Each row comes from the steps of one path. Every step used is in the known rows, and no mark comes twice. Write the path behind each row, first mark first.
Known rows
kede -> zeved -> lali -> monavo: [  3  -4  23 -11   6   3  -1   7   1   3 -18   7   9   0  -9  12 -20   1
  10 -13 -13 -11  -2   5  23  15 -10   2  12  -3  -6   5  16  -3   7  -2
  -5   3  -1  17 -16 -14   3   3  -8   2   7  -6  -6 -22  23 -21  -6]
monavo -> febipeg: [ -6   6  24  -2   2  -5   0   6  -1   7   3  -7   1  -3 -18  20  -6  -5
   0   0  -1   1  -8   6   7   3  -5  11 -12  -5  -7   3  -6  -1  -2   2
   1  -5  -3   7   8   2   3  -6  -4   5  -6   6  -1   1   4  -2  -1]
linik -> pago -> lali -> zeved: [-12   2   7 -13   1   4  -2   7  -5  -3   5  21  29 -26 -10  16  16   1
  11 -18 -26 -10 -17   2  11 -11   4  -4  -9   4 -24   0  19  -4   1   0
 -13   1 -11  13   2   1   0   4 -17   3   5   4  -3  -8   9 -19 -24]
monavo -> lali -> pago: [ -1   3  21  -5   9   0   0   4   0  -9   9   3   7   5 -19  22 -13  -4
   6 -17  -7 -11  -2   2  31  -4   3   5  -1  -1   0   0  -3   3   7   1
  -3   2  -9  13   2  -1   0   1  -7   1  -6  13  -2   1   9 -17  -7]
linik -> pago -> lali -> zeved -> kede: [-12  -1   7 -11   3   6   2  -2  -2  -5  -1  21  34 -25  -7  16  14   0
  17 -19 -14  -7 -17   3  10   9   3 -17  -5   7 -16   0  26  -6   1  -1
 -14   1 -12  17  -1   9  -1   4 -15   4  18   8  -4  -6  13 -22 -26]
fugu -> febipeg -> monavo -> lali -> zeved -> kede -> luneze: [-12   4  19 -21  -7  11  -5 -13   1 -14  -6  -5  14  -8 -28  18  11  -5
  15 -16   0   3 -10  12  30   2  21  -6 -15   1 -28  -3 -15   1   5  -3
   2   5  -5  24   7   5   4 -10   0  -2   6   1  14 -17   3  -9 -14]
febipeg -> monavo: [  0  -2  -1  -9   0   6 -12   5   0  -2   6  -2   0  -9 -11   0 -16  -2
   3  -3  -4  -7  -3   4   6   2   2  10 -10   1 -10  -4   3  -1  -1  -2
  -1  -3  -5   6  -2   1   4   0   2   6  -5  12   2   1  -1   6  -2]
pivaf -> kede -> diger: [ -1   6   3  -2  14  -8   0   0   0  -2  -5   0   2  -2 -13   0 -13   2
  14   3   4  -4  -4   3   4   3  -5 -35  15   3   0   4   4  -6   6   3
 -10  -3  -5   6   1  -2  -2  -8 -10   1 -10  11  -6   2  11  -7  13]
febipeg -> losu -> lali: [ -4  -7   6   7  -3  -1  -5   5  -7  -5   3  14   8 -20 -11   8 -12   1
   0  -2 -28   4  -4   7  10  -8  -1   9  -5  13  -7 -12   9  -7  -4  -1
   7   4  -5  16   4   0  -5  20   5   4 -19   8   4  -2  -1  13 -13]
losu -> lali: [  0   3   8  -1   3  -6   4   7  -5  -4   2  14   9  -4  -8   7 -12   1
   1  -2 -25   3  -5   6  13  -9  -7   5   1  -4  -2  -3  11  -8  -2   0
  -1   0  -5  13   0   2  -3  -7  -1   4 -22   5   3  -2   1  -3  -8]
linik -> pago -> lali -> monavo -> febipeg -> losu: [-16  -3  22  -5 -10   5 -11   5   1  10 -22  10  27 -39 -22  33   3  -7
  18 -16 -25   6 -19  11   8   0  -9  11 -22  21  -3  -2   9  -2  -6   3
  -4   1 -10  20  -9   5   3  32 -11   3   8  12   2   3  25  -2 -30]
luneze -> kede -> zeved -> lali -> monavo: [  5  -1  23  -7   4   4  -1   1   2   3 -25  10  15   1 -12  10 -24   1
  19  -9  -9  -8   2   9  25  17  -7   5  21   6  -5   6  26  -4   8   8
  -9   0  -2  19 -20  -4   1   2  -4  16  10  -5  -4 -28  26 -19  -1]
linik -> pago -> lali -> losu -> febipeg: [-14   5  10   1 -11  -6   2   8  -4  -6   2   7  24 -23  -8  18 -18  -2
  10 -14 -27  12 -20   6   8  -2  -8   2 -22  27  10 -11   5  -3  -2   5
  -2  -7 -11   5  14   7   3  23  -8  -9  -8   4   0  13   9 -16 -28]
pago -> lali -> monavo -> febipeg: [ -7  11  26  -8  -3  -4  -2   7   5   8 -23  -5  16  -1 -17  31  -5  -8
  14 -11 -26   4  -9  10   7  -2 -20  12 -14   0  -3   4   3  -5   2   6
  -3  -4  -7  19 -11   3   5  -4  -6   4 -10   6  -2   0  24 -15 -11]
lali -> zeved -> kede: [  1  -2  10  -8   5   1   0  -4  -5  -5   4   2  10  -4  -5   4   4   1
   8 -13  13  -6  -5   3   8  17  -1 -15  -2  -5 -21  -1  -2  -2   4  -2
  -2   1  -7  12   1   8  -2  -4  -3   5   8   7  -4 -10   5 -18  -4]
pivaf -> kede -> zeved -> lali: [ -5   1  20   0   9   1   3  -1   0   0   1   9  11   2 -11   8 -26  -1
  21  -3 -14 -10  -4   4  24   9   0 -40  15   1  -4   6  30  -8   8   1
  -5   0  -2  12   1 -15  -3   0 -13   1   6  -2  -8 -21  11  -8   7]
fugu -> febipeg -> monavo -> lali -> zeved -> kede: [ -8   3  28 -13   3  11  -6  -9  -1 -12  -3  -4  12 -11 -22  14   5  -7
  12 -14   2  -2 -10  12  34  16   6  -3 -31   1 -29  -1 -12   4   3  -5
   3   5  -4  20   0   7   6 -10  -1   0  10   6  15  -8   5  -4 -14]
luneze -> kede -> pivaf: [  5   7  -5  -2  11   2  -4   0   1 -15  -3   7   7  -2 -16   2 -17   9
   6   4   4  -4   0   6   4   2   0  12  19   8  -9  -1  11  -3   8   8
  -6  -4 -17   9   3   9   1  -3  -1  15  -4  11  -5  -7   1  -4   7]
diger -> kede -> zeved -> lali -> losu -> febipeg -> fugu: [ -9  11  21  22   4   3  -3  -9   3  -5  -6 -23  10  -9 -18  15 -43  -2
   8 -13 -18  11  -5   9  24  10   1  -6   1  42   3 -10   7  -5   5   2
   9  -4  -7   6  13  -5  12   4  15  -8  10  -5  -8 -13  17  -4  -6]
monavo -> febipeg -> losu -> lali -> zeved: [ -9  -6  35   4  -6  -8  -4   4 -10  12   7   2  13 -22 -22  27  10  -4
   0 -15 -26  15 -11  12  17  -7   5  12 -16   3 -31 -11  -8  -6  -4  -2
   6   7  -5  22  12  -1  -4  21   2   6 -18   2   5 -13   3   6 -14]
fugu -> febipeg -> losu: [-12  -1   5   0  -4  11 -11   1  -7 -11  -4  -6   1 -19 -10  -4  -9  -2
   2  -2  -2   0  -6   5   4   3  -3  11 -38  10 -20  -7 -10   1  -1   0
   8   0  -4   7   9  -1   1   8   4  -7  -2   4   9   5  -3  11 -15]
zeved -> lali -> losu -> febipeg: [ -4   0  15   6  -5  -8   3   8  -3  -4   5  -5   5  -1  -5   8 -28  -6
   5 -13 -14   8  -7   7  25  25 -11   2 -18  19   4 -10   0  -5   3   2
   6  -5  -6   1  12  -9   2  17   3  -5   4   1  -2   9   4 -13 -12]
linik -> pago -> lali -> losu: [-18   2   3  -6  -6   9  -3   6  -4 -10   1  22  21 -22  -8  14 -16  -2
  11 -23 -26  -7 -15   2   6 -11  -7   2  -9  27   5  -7  18  -4   0   6
  -4  -8 -12  10  10   6   1  13 -14   2   3   8  -5   5  11 -18 -29]
diger -> kede -> zeved -> lali: [ -5   2  14  16  15  11   0  -7  -3  -9  -6   2  14  -3 -15  12 -23  -1
   8  -2 -13  -6  -1   3  23   2   3 -10  14  18  -8   3  29  -8   9   3
  -1   0  -2   7  -2 -12   9  -3  -7   1   6  -7  -8 -19   9 -10  -3]
linik -> pago: [ -2  -3   1  -9  -1   6  -2   6  -4  -2   1  20  11 -25 -11   5  -2   1
   4  -6   0 -10 -13   0   8   1  -2   1  -6   3  -3  -2   9   1  -3   0
  -8  -3  -8   6   2   0   1   1 -13  -1   7   9  -2   7   3  -7 -14]
fugu -> febipeg: [ -7   8   6  -8   2   6  -1   3   0 -10  -7  -4   2  -4  -7  -4 -10  -4
   2   2   1  -4  -5   1   5   4  -9   8 -31  -4 -16   0 -11  -1   3   2
   2  -5  -4   8   7   0   4 -20  -2  -6  -5   0   9   3  -2  -3  -8]
linik -> pago -> lali: [-13   4   0  -8   1   6   1   9  -1  -4   1  23  26 -24  -9  13  -2  -2
  10  -6 -27 -12 -17   2   7 -10  -2   2  -7  10  -2   1  30  -2  -3   3
 -12  -3 -11  11   0  -1   1   2 -14   1   4  10  -4   6   9  -9 -24]
fugu -> febipeg -> losu -> lali: [-12   0   9   6  -5   3  -5   2  -5  -9  -6   5  10 -22 -11   0 -12  -2
   2  -3 -28  13  -7   9  11  -5  -3  11 -33  10 -13 -10  -4  -4  -2   0
   9   4  -2  17   8   0  -1   5   5  -3 -18   1  15  -1  -5  15 -20]

Which path is each row?
[  0   5  20  -3   6   1  -2   0   0  -1   2   6   9  -1 -16   5 -27   5
   7   5   3  -6   2   7   6  -6   5   9  19   3  -9   2  14  -2   7   7
  -4  -3  -2  11   2   9   1  -4  -2  14 -10  -5  -3 -27   7  -4   4] | luneze -> kede -> zeved
[  1  -2  14  -5   4  -5   7  -3  -6  -4   2  13  16  -5  -7  10   2   0
   7 -14 -13   6  -8   8  16  10  -2 -13   2  -5 -15  -6   6  -8   2  -3
  -1   3  -5  22  -1   9  -8  -5  -2   7  -9   4  -2 -16   5 -15  -9] | losu -> lali -> zeved -> kede
[ -5   0   4 -15  -3   6  -4   9   2  -2 -24  20  26 -24  -9  14  -1  -1
  18 -16 -25  -7 -16   3   9  -4 -13   1  -8   9   2   1  18  -4  -2   5
 -15  -3 -10  18 -18   5   2   5 -15   1   3  10  -2   4  25 -21 -26] | linik -> pago -> lali -> monavo
[ -9   6  22 -11   4  11 -10   0   3 -11   4 -10   4  -4 -24  13 -15 -10
   9 -13 -10  -1  -4   9  33   1   6  12 -34   2  -7   0 -15   3   4   0
   0   2  -8  17   5   0   7  -8  -1  -3  -5  11  14   3   3  -3 -16] | fugu -> febipeg -> monavo -> lali -> pago
[ -9  16  19  -9   4  -2  -4   3   5   9   3 -16   2  -8 -22  19 -12  -4
   2   0  -5  -2  -6   9   6   5  -1  15 -11   0 -11   2  -6   0  -5  -2
   0  -5  -4   7   7   0   2 -17   9   7  10  12  -2   1   8  10   1] | monavo -> febipeg -> fugu
[ -7  -1   9  -1   0   6  -1   6  -6  -9   5  11   2  -2  -3   6 -25  -7
   5 -20 -14 -11  -3   3  23  16 -11   3  -4  17   0  -5  10  -5   5   0
   6  -6  -9   5   7  -9   1  10  -1   3  15   5  -9   1   6 -16 -13] | zeved -> lali -> losu
[ -7  -4  28  -3  -5  -2  -6   7  -1   2  12 -11   9  -6 -13  13 -42  -4
   6 -14 -17  12  -7  10  25  22   0   6  -5  22   0  -9   2  -2   4  -2
   9  -2  -3   8  11 -10   5  25   3  -4  -2  -9   0 -14   6  -7 -11] | kede -> zeved -> lali -> losu -> febipeg -> monavo
[ -2  -2  19  -7  10   1   3   6  -1  -1   9   8  10   0 -10  11 -21   2
   6  -4 -16 -13  -3   3  22  13   2   2  13  -1  -8   6  27  -5   6  -2
  -3   1  -3  10   3 -19  -1   0  -5   1   9  -8  -8 -20   7  -8  -6] | kede -> zeved -> lali
[ -7  -4  15 -20  -6   6  -5  -8  -1  -9   1   2  13  -6 -26  24  10  -2
  14 -18   0  -2  -8  13  30  -1  24  -9  10   3 -24  -5  -2   1   5  -4
   1   6  -5  22   0   7   0   5  -2   6   5   6   3 -17   5  -8  -6] | febipeg -> monavo -> lali -> zeved -> kede -> luneze
[  6   0  -6  -4  14   2   2  -4   1 -19  -2   5   9  -1 -10   4 -16   6
   3  -2   9  -4  -4   2   1  19  -2  -7  14   2   1   0   8  -2   6   2
  -1  -1 -18  10   7   7  -2  -3  -5   1   6  14  -5  -1   0 -11   1] | zeved -> kede -> pivaf
[ -8   3  23  -1   1   3   2   4  -7 -12   6  11   0   2 -16  21 -23  -5
   4 -17  -8  -8  -5   6  33  -9  -9   7  -1  15   0  -8  -6   1   3   3
   9  -3 -10   8   8   3   1   8  -4   2  -7   9  -3   1  10 -13  -9] | monavo -> lali -> losu
[ -3   3  22  -3   7   2   3   2  -1  -2   1  12  14   0 -12   9 -24   2
  11   0 -12 -11   1   7  23  13   3   7  22   7  -7   8  37  -4   7   5
  -7   0  -2  13  -1  -8  -2   0  -4  17  10  -6  -6 -27   9  -4   0] | luneze -> kede -> zeved -> lali
[ -2   5   4 -10   0  -1  -4   8   2  -3 -23   4  15   1  -5  11  -9   0
  17 -12 -25  -5  -4   5   4  -5 -18   5  -7   1  -2   2  12  -6   2   5
  -6  -5  -8  18 -17   5   4  -2  -6   3 -10   8  -2  -1  22 -20 -13] | pago -> lali -> monavo
[ -2   1  26  -7   4  -3   2   4  -5  -6   9   8   6  -1 -17  22   9  -1
   3 -15  -8 -10  -8   6  34 -11   2   3  -2  -7 -31  -4  -4   2   3  -4
   0   5  -6  15  -1  -2   2  -2  -6   3  -4   4  -2 -10   8 -14  -5] | monavo -> lali -> zeved
[-10  -3  11   4  -5   5  -8   0  -4 -10  -1   1  11 -16 -12   1 -16  -2
   4 -14 -27  13  -3   6  12  -2   3   8 -34   9  -4 -10 -13  -6  -1   0
   4   5  -7  20  12  -1  -2   9   3  -6 -17   7  13  -1  -3   2 -23] | fugu -> febipeg -> losu -> lali -> pago
[ -8   3   9  -7   4   3   1  -2   0  -6   2   4  22  -1  -4  12   3   0
  13 -15 -16  -5  -8   3   7   8   0 -16  -3   2 -20   2  18  -7   6   0
  -5  -1 -11  15  -1   7  -2  -3  -6   6   4   4  -7 -10  11 -20 -14] | pago -> lali -> zeved -> kede
[ -1  -2   2 -19  -7   2   2  -6  -4 -10  -1   2  11  -2 -13   7  13   3
  11 -17  12  -4  -5   4   4   3  15 -18  13  -4 -22  -2  -4  -4   7  -2
  -1   3  -6  18   5   7  -3  -3  -3   2   5   0  -6 -18   3 -21  -3] | lali -> zeved -> kede -> luneze
[ -3   5  15  -2   7   0  -1  -2  -3  -1   0   2   4   1 -15   8 -27   4
  17   1   1  -5  -2   3   4 -12  -1 -41  13  -1  -4   1   9  -5   7   3
  -3  -2  -3  11   5   0  -3  -3 -12  -1 -13  -1  -4 -19   9  -6  12] | pivaf -> kede -> zeved
[ -2   0   5  -6  16  -6   4  -2   2  -4  -2   0   7  -2  -9   3  -9   1
   6   0  12  -4  -3   5   1  24  -6  -8  16   4   2   4   5  -3   6   0
  -8  -3  -6   8  -2   6  -3  -6  -4   3   2   9  -6   0   7 -12  -2] | zeved -> kede -> diger
[ -3   6  41  -5   5  -2   1  -2   5  17 -24  -2  10   1 -23  29 -22  -7
  28 -12 -10   5  -8  12  24  19 -12 -35   7  -2   1   8  10  -7   5   4
  -4   3  -1  22 -10 -12   2   2 -14   2   7  -3  -5 -24  31 -17   8] | pivaf -> kede -> zeved -> lali -> monavo -> febipeg
[ -1   3  28  -9   2  -4  -1   7   3  11 -21   0   8   0 -16  25  -5 -10
  13 -14 -12  -1  -8  10  25  27 -18  10 -12  -4  -4   6   6  -3   2   1
  -3  -2  -4  16 -12 -12   5  -2  -5   7  15   6  -4   0  23 -14  -6] | zeved -> lali -> monavo -> febipeg
[  0  13   6  -3   1 -11  -2   4   4   2   4 -20   4  -9 -10   4 -17   2
   2   3  -5   6  -9   6   7   8   0   7 -17   3  -5  -6  -9  -2  -3  -6
   1  -2  -5   3   4   4   4  -9  17  -5  -2  10   2  10   6   8  -2] | losu -> febipeg -> fugu
[ -4   2  16  -7   5   5 -10   5   0  -5   8   4   4  -6 -19  19 -12  -4
   4  -3 -12  -9  -5   8  31  -3  -1  12  -5   4 -11  -3   6   1  -1  -2
   1   1  -5  13  -5  -1   6   2   0   5  -4  13   5   2   4   5  -3] | febipeg -> monavo -> lali
[ -1   6   4  -4  14  -7  -1   2   2  -1  -4   5   4  -3 -14   1 -12   2
   8   6   6  -3   2   6   5   8  -1  13  21   9  -5   3  11  -3   6   7
 -14  -4  -3   8  -2   8   0  -6  -1  16  -9   7  -6  -6   9  -5   5] | luneze -> kede -> diger
[  0  13  21 -13  -2  -2  -6   1   8  13 -22 -16   1  -9 -21  19 -10  -3
   9 -11   1   2  -7  11   6   9 -12  14 -13   0  -7   2 -15   0  -5  -1
   1  -2  -4  15  -8   5   6 -15  11   6   9  14   0   1  28  -3  -3] | lali -> monavo -> febipeg -> fugu
[-14  -1   9 -14  13  -3   3  -1   0   1  -1  18  34 -25 -12  18  18   2
  16 -18 -13  -6 -16   4   8  15   4 -14  13  11 -15   5  23  -4   5  -3
 -21   3 -11  19   1   5  -3   3 -16   3  14   7  -7  -7  16 -25 -24] | linik -> pago -> lali -> zeved -> kede -> diger
[ -5   3  28   9  -3  -8   3   0   0  -1   2  -6   8   2 -13  14 -42  -4
  19 -12 -14  13 -10   7  26  17  -6 -42   0  19  11  -8   6  -7   6   3
   7   0  -3   8  13  -9   0  19  -8 -11  -3  -8  -6 -13  12 -16   2] | pivaf -> kede -> zeved -> lali -> losu -> febipeg
[ -7  15  24   2  -6  -8   0   2   1  -7   6 -14   0  -4 -22  23 -30  -1
   1 -13 -12   7 -10   9  31   3  -5  10 -15  20   3 -15 -17   3  -4  -2
  10  -2  -6   7  12   5   5   5  16  -5  -1  11   1  10  13   2  -9] | monavo -> lali -> losu -> febipeg -> fugu
[ -5   5  29   6  -5 -10   6   6  -5  -9   5  -3   3   1 -17  27 -23  -6
   3 -12 -10  11 -10   8  33   2 -11   8 -15  17   3 -13 -18   1   0   3
  12  -1  -5   5  10   6   4  17   1  -8 -17   2   4   9   6 -13 -12] | monavo -> lali -> losu -> febipeg
[-12   9  11   5  -7 -10   2   9  -3  -8   3  -8  13   0  -6  16 -26  -4
   7 -12 -29  13  -9   6   9  -3 -14   4 -20  22   6 -13  -1  -4   3   7
   6  -7 -10   3  14   8   4  13   1  -6 -19  -1   0  10   7 -15 -18] | pago -> lali -> losu -> febipeg
